Every row comes from one small tree of marks. Brackets hold a mark, then the marks that hang from it, in the order of their numbers. Every link used is in the known rows. Which tree was each row made from?
Known rows:
[q965 [q58 q528]]: [-19.3   4.6   4.4  27.2   1.8   6.7  -3.4   1.8  12.4   4.5  12.7   9.0
  28.4 -18.6   3.6  -3.9   5.2  -1.8 -10.4   5.2 -10.6  -7.9  -1.6   0.0]
[q43 [q874 q504 [q965 q58]]]: [-34.0  14.1   7.6  19.2 -24.9  11.5  24.3  -3.6   4.8 -22.8   5.7  14.5
   9.1 -13.2  -6.5  11.8   9.9   7.6  11.0  -0.2 -17.2  -7.8  19.2  15.2]
[q192 q58 q874]: [-23.0  -5.9  -2.6   8.2   5.7   3.2  12.8  -1.7  -6.6   6.5 -33.0  -7.2
 -17.8 -14.2  17.8   2.0   7.1  -1.0 -13.9   5.7  29.4   8.6 -16.6   3.1]
[q965 [q58 [q528 [q874 q504]]]]: [-38.4  23.7   9.7  45.7 -15.0  23.5  22.6  -1.9   7.6 -15.3   4.0   6.5
  30.3 -29.2   4.0   1.0   5.6   0.8  -4.4  15.8 -25.5  -8.3  -4.6   9.0]
[q874 q965]: [ -3.5   2.4   1.5 -15.0  -3.4  -6.1   6.4   1.3  -1.0  -1.0   6.4  11.9
   3.5   4.4  -3.9   8.9   9.9  -5.0   4.1   1.1   1.2  -5.7  12.5  -2.7]
[q965 [q58 q192]]: [-26.9   4.6   1.6  29.2   0.0   5.8 -20.3  -1.0  15.0   0.9  22.1  -0.9
  37.8 -10.8   7.1  -3.7  -4.3  10.2 -10.6  -6.4 -18.0   1.2  -0.3  13.1]
[q528 [q58 q192] q874]: [-24.0  19.6   3.6  21.9  13.1  20.1   5.4  -6.9   4.1  -0.9  -5.7 -18.8
  40.6 -42.1   5.9   9.7   7.1  12.3 -12.9   4.6 -26.2   2.1  -2.2   5.9]
[q504 [q874 [q965 [q58 q192]]]]: [-16.9  11.3  10.8  18.5  -1.3  15.8 -13.6   2.1   7.4  -4.5   6.2  19.2
  40.0 -16.1  -0.1  13.7  19.0   2.5  -7.4  -4.4 -21.2  -1.2  20.6  12.0]
[q874 q504 [q528 q58] q965]: [ -4.5  16.2   3.8 -14.8 -12.3   9.5  36.9   9.7  16.4 -26.2  -8.3  12.7
  10.1   5.6   5.7  14.7  17.9   5.1  -5.2   8.7  -8.0   7.0  11.0   6.5]
[q504 [q874 q965]]: [  9.0   5.5   9.1 -10.7  -0.5   8.9   1.4   2.7  -7.8  -6.0 -13.1  20.5
   2.7  -8.3  -6.8  16.8  24.2  -8.7   3.5   0.8  -3.5  -1.8  19.8  -1.3]
[q192 [q874 q965]]: [-12.1   5.0  -5.9  -7.8  -6.0  -2.5  18.1   3.8  -6.1   2.3 -12.3   8.7
  -8.7  -0.8   7.2   8.1  16.6 -12.9  -2.4   3.5  14.6  -4.1   7.0   7.1]
[q192 q58 [q874 q504 q528 q965]]: [-22.3   5.2   3.1  -2.9  -8.7   5.7  36.6   7.4   7.4 -20.9 -31.3  21.3
 -15.3   9.1  24.1  10.8  17.0  -3.6 -11.3   9.6  30.7   8.2  -1.4  11.9]
[q965 q58]: [-20.9   4.2   0.1  19.6  -7.3   3.1  -1.6   1.7   6.6   1.9   8.5  -8.5
  16.4  -3.3  -0.5  -0.5   0.9   6.8  -4.7  -2.5  -7.5  -1.4  -5.1   3.7]
[q43 [q874 q504 q528 q965]]: [-11.4  14.3  14.0  -1.8  -7.4   9.0  24.2   1.6  13.1 -37.1  -3.6  29.4
  -3.2  -6.5   4.1  15.4   9.9   0.5   6.9   2.1  -5.1  -3.3  28.1  10.7]
[q965 [q58 [q192 [q874 q504]]]]: [-39.4  11.1  -4.0  46.3 -22.9  16.2  16.2   1.6  12.4 -10.1   1.0   0.2
  17.9  -5.6  14.9  -5.9  -0.9   9.1 -12.8   0.8 -11.1   6.1  -7.1  29.9]
[q528 [q874 q965]]: [-17.0  16.2   7.3  -6.4   2.3   5.8  10.9   0.1  -9.5  -1.9  -2.6   4.6
  12.5 -14.3  -3.7  15.0  14.1  -6.7   6.5   4.6  -9.2 -10.6  11.3   0.3]
[q58 [q192 q874]]: [-14.5   3.2  -3.9  19.7   2.1   5.5  -0.7  -1.8   4.6   2.9  -4.8   3.4
  10.2 -13.8  16.2  -5.0  -0.4  -1.8 -13.6  -0.2   3.3   1.1  -2.4  16.3]
[q965 [q58 [q528 q874]]]: [-33.3  20.4   7.8  39.2   5.7  17.5   3.6  -1.9   6.6   1.0   7.1   1.5
  38.4 -38.0   3.4   2.3   7.1  -1.4  -8.3  11.8 -18.5 -13.4  -3.6  -0.1]
[q874 q504 [q528 [q58 q192]] q965]: [-13.4  15.1   6.6  -6.4  -8.0  12.3  24.9   6.7  23.9 -25.4   4.6  20.1
  30.2  -2.2  10.7  11.0  14.5   8.7 -13.0   4.4 -16.7   7.9  16.0  16.3]
[q192 [q58 q528] [q874 q504 q965]]: [-30.5   0.0   4.5   7.1 -10.1   7.0  38.9  -1.1  -1.8  -6.8 -27.4  26.5
  -9.5 -15.0  17.0   5.6  19.6 -11.2 -10.8  18.8  22.9  -0.1  -2.1   6.4]

Which tree is each row?
[-32.0   8.6  11.9  27.8  -1.2  19.0  26.5  -8.8  -3.1 -12.6 -20.9  10.9
   8.2 -35.0  11.4   3.6   5.7  -1.4  -6.8  19.8   2.0   0.8 -11.3  -1.0] -> [q192 [q58 [q528 [q874 q504]]]]
[-19.5   8.4  -7.5  17.2   5.7  13.8  11.0  -2.7   7.9   5.9 -15.7 -13.4
  19.2 -26.7  16.5   1.9   8.3   7.6 -22.4   2.7  -3.0   9.3  -7.5  13.3] -> [q528 [q58 [q192 q874]]]
[-44.6  21.5  10.0  56.3  -9.1  26.6   9.0  -5.2  14.4 -13.9  17.7  15.3
  51.6 -35.8   8.0  -1.9  -0.8   6.4 -12.2  11.8 -36.2  -7.6  -0.1  16.6] -> [q965 [q58 q192 [q528 [q874 q504]]]]
[ 14.4  10.8  14.4 -14.9  10.2  10.4   0.3  10.3   8.5 -18.5 -12.6  32.4
   7.7  -3.2   5.7  19.5  25.7  -7.5  -3.1   0.7   1.3   0.4  24.2   0.6] -> [q504 [q874 q528 q965]]
[-27.8  10.5   2.8   7.0 -32.1   5.2  23.2   4.7   4.2 -12.2  11.5  11.5
  11.6  14.8  -4.0   5.7  10.7   3.0   5.6   1.4 -14.3  -2.6   7.7  10.0] -> [q874 q504 [q965 q58]]
[-42.3  12.9  -0.3  51.3 -16.5  20.6  16.3   0.0  18.2  -9.7   3.3  14.2
  31.6 -22.2  18.2  -9.6  -0.1   1.7 -20.0  10.2 -13.2  -1.7  -5.7  25.3] -> [q965 [q58 [q192 [q874 q504]] q528]]
[-28.3  20.2  11.5  18.9  -7.4  18.4  15.9  -5.7   6.4 -16.3  17.2  33.2
  39.9 -28.9   5.0   7.6   9.1  -4.6  -2.7  13.7 -25.4 -12.0  16.5  13.0] -> [q58 q192 [q528 [q874 q504 q965]]]
[-28.9  22.8   4.6  26.7  -9.6  26.5  24.5  -6.1   5.5 -16.6  -7.0 -11.5
  32.8 -31.8   4.6   7.2   3.9  15.5  -9.6  10.0 -32.5   7.2  -3.8  16.5] -> [q528 [q58 q192] [q874 q504]]
[ -9.2  10.5   6.4  -9.1  16.7   5.0   2.1   6.8  22.8  -9.7   5.6  16.9
  41.7 -11.3  13.0  14.0  15.5   6.4 -16.7  -0.7  -9.9   4.1  16.4   5.6] -> [q874 [q528 [q58 q192]] q965]
[ -8.0  14.2   6.0  14.2  -4.9  17.7  16.1   4.6  26.0 -27.5  -1.5   6.3
  26.9  -8.4  16.5   2.2   1.0  16.0 -16.9   3.4 -17.7  13.7   1.9  16.0] -> [q874 q504 [q528 [q58 q192]]]
[-33.8   9.6   8.4  26.2 -16.6  11.5  10.3  -0.1  19.1 -12.8  32.2  33.9
  47.5 -10.4   5.5   0.1   9.0   0.9  -8.1   7.2 -24.2  -6.9  14.2  16.9] -> [q874 q504 [q965 [q58 q192 q528]]]
[-19.3  20.0   9.4   8.9 -13.1  15.7  28.0  -1.7  -2.5 -15.8   0.6  25.6
  19.1 -19.9  -1.5   9.6  13.9 -10.3   4.2  18.3 -16.7 -14.1  12.5   4.0] -> [q58 [q528 [q874 q504 q965]]]
[-17.6  13.4   2.6   7.9 -12.1   9.0  22.4   7.9  19.4 -24.2  -2.3  31.9
  11.1   4.8  22.4   4.0   8.8  -2.4 -12.2   3.0   2.0   2.5  13.8  24.7] -> [q58 [q192 [q874 q504 q528 q965]]]
[-12.4  13.3  16.3  16.0   9.5  18.0 -11.9   9.4  21.6 -15.7   8.3  31.8
  43.1 -14.7  11.5  16.5  20.4   2.5 -15.1  -5.4 -16.2  -0.2  24.8  12.8] -> [q504 [q874 q528 [q965 [q58 q192]]]]
[-16.1   8.7  14.8  24.7   6.7  21.0 -17.8   0.9  12.6  -3.3  13.9  36.3
  51.3 -32.1   4.0  11.0  22.9  -5.3 -13.2   3.9 -21.9  -8.3  23.6   9.8] -> [q504 [q874 [q965 [q58 q192 q528]]]]
[-31.0  18.9   1.7  14.5 -22.8   9.1  33.6  13.9  18.3 -21.9  -4.3  18.3
   7.1  14.9  16.4   8.0  15.1  -1.6  -8.5   5.0   4.0  -1.1   4.3  18.9] -> [q192 [q874 q504 q528 [q965 q58]]]
[-25.2  26.4   4.3   0.6 -18.9  18.0  42.2  -2.4  -5.2 -17.8 -13.4  -7.0
  15.8 -20.1  -4.8  16.9  21.0   5.2   3.8  13.1 -22.2   1.7   5.5   5.9] -> [q528 q58 [q874 q504 q965]]
[-35.3   8.8  -2.4  41.0  -3.6  10.5  -4.3   1.9  12.9   5.8   3.0  -3.6
  26.9 -15.0  15.5  -3.5   1.0   5.9 -18.3  -4.0  -4.9   0.6  -7.0  20.8] -> [q965 [q58 [q192 q874]]]
[-35.3  14.8  12.2  25.0 -15.4  15.3  21.6  -4.4  10.7 -22.1   9.4  27.8
  20.2 -30.6  -2.9   9.2  11.3   1.1   4.5   8.1 -18.9 -14.4  21.2  11.0] -> [q43 [q874 q504 [q965 [q58 q528]]]]
[-26.9  15.3   9.2  15.1  13.1  11.3  -2.6  -5.4   6.3   1.3  16.6  26.3
  48.6 -38.0   6.3   9.4  11.1  -8.7  -6.5   9.6 -18.9 -16.7  18.1   3.1] -> [q58 q192 [q528 [q874 q965]]]
[-20.7   1.7   3.8  -8.8  13.4  -2.6  17.1   7.9   5.9  -5.0 -31.4  17.4
  -9.5  -3.1  24.5  12.8  19.2  -6.8 -15.5   6.0  36.3   4.1   0.2   0.0] -> [q192 q58 [q874 q528 q965]]
[ -3.3  11.2   7.1 -13.6 -13.6   3.1  24.6  11.1  13.2 -26.9   2.2  30.0
   1.7  21.2   7.6   9.2   9.9  -3.8   1.8   4.6  -1.0  -0.2  15.9   8.0] -> [q874 q504 q528 q965]
[-18.1   7.0   1.0  31.7 -10.9  17.9  16.8  -2.7  12.0 -10.8  -0.7  23.8
  13.5 -20.4  19.7  -9.5  -0.8  -4.3 -16.2  12.6  -4.8   0.1   0.0  21.0] -> [q58 [q192 [q874 q504]] q528]
[-20.1  23.0   4.8  16.3 -12.7  23.5  39.0  -2.3  -3.2 -13.9 -23.0 -20.2
  10.5 -24.3  -2.0   9.5   9.1   9.2  -1.9  14.2 -22.6   6.3  -7.2   7.0] -> [q528 q58 [q874 q504]]
[-33.6  17.1   1.7  42.2 -12.2  16.8  13.7   9.0  28.3 -23.0  -0.3  12.2
  23.5  -2.0  26.1  -2.8  -1.8   8.8 -20.9   1.0  -6.1   7.4  -3.7  30.9] -> [q965 [q58 [q192 [q874 q504 q528]]]]
[ -9.4  16.9  -1.4 -11.1   9.3   6.5  28.9  12.3  13.6  -5.2 -26.3   3.5
   6.1 -12.5  16.9  16.1  25.3  -4.2 -16.3   6.4  11.3   3.9   5.6   3.2] -> [q192 [q874 [q528 q58] q965]]
[ -8.0   9.7  13.7  -8.1  12.8   2.9   4.5   1.4  13.7 -20.0  -1.2  23.9
   4.7 -19.1   6.3  18.1   9.8  -1.9   2.0  -3.0   2.7  -9.5  27.9   2.2] -> [q43 [q874 q528 q965]]
[-39.2  24.2   6.5  22.8 -28.4  14.5  29.7   1.1  -2.0 -15.7   6.9   1.4
  22.2  -6.1  -5.1  11.6  13.3   3.6   6.8   8.1 -22.2  -7.2   6.1  11.9] -> [q528 [q874 q504 [q965 q58]]]
[-10.3   9.5  12.9  13.8   1.0  16.9  -0.9   3.8   4.6  -0.1   1.9  27.4
  28.3 -24.0  -3.0  13.0  28.8  -9.3  -6.5   6.7 -13.4 -10.3  18.2  -0.2] -> [q504 [q874 [q965 [q58 q528]]]]
[-24.9  15.2  -4.6   6.6 -18.3  14.6  34.2  -0.6   7.0 -10.2 -14.3   3.1
  14.8 -13.3  12.1   7.2  16.8   4.2 -12.2   8.0  -9.5   8.2   5.9  22.0] -> [q528 [q58 [q192 [q874 q504 q965]]]]
[ -7.9  17.7  10.7  12.9  -1.8  21.9  29.4  -0.6  17.5 -33.0 -23.2   5.3
   4.1 -28.4   7.9  12.3   4.8  14.7  -4.0   5.6 -12.2   8.8  10.6   9.3] -> [q43 [q874 q504 [q528 q58]]]
[-23.4  -3.4   1.7   0.4  11.5   1.6  16.3  -2.1  -2.0   9.8 -24.3  22.7
  -3.3 -23.2  18.4   8.1  21.2 -14.2 -14.3  14.4  29.6  -5.5  -1.2  -3.6] -> [q192 [q58 q528] [q874 q965]]
[-25.1   9.6   0.5  16.0 -14.4  10.3  22.5   0.0  10.1 -10.4   5.1  35.5
  20.0 -13.5  16.5  -0.4  10.3 -11.3 -10.1  12.8  -3.0  -5.8  12.3  20.9] -> [q58 [q192 [q874 q504 q965]] q528]
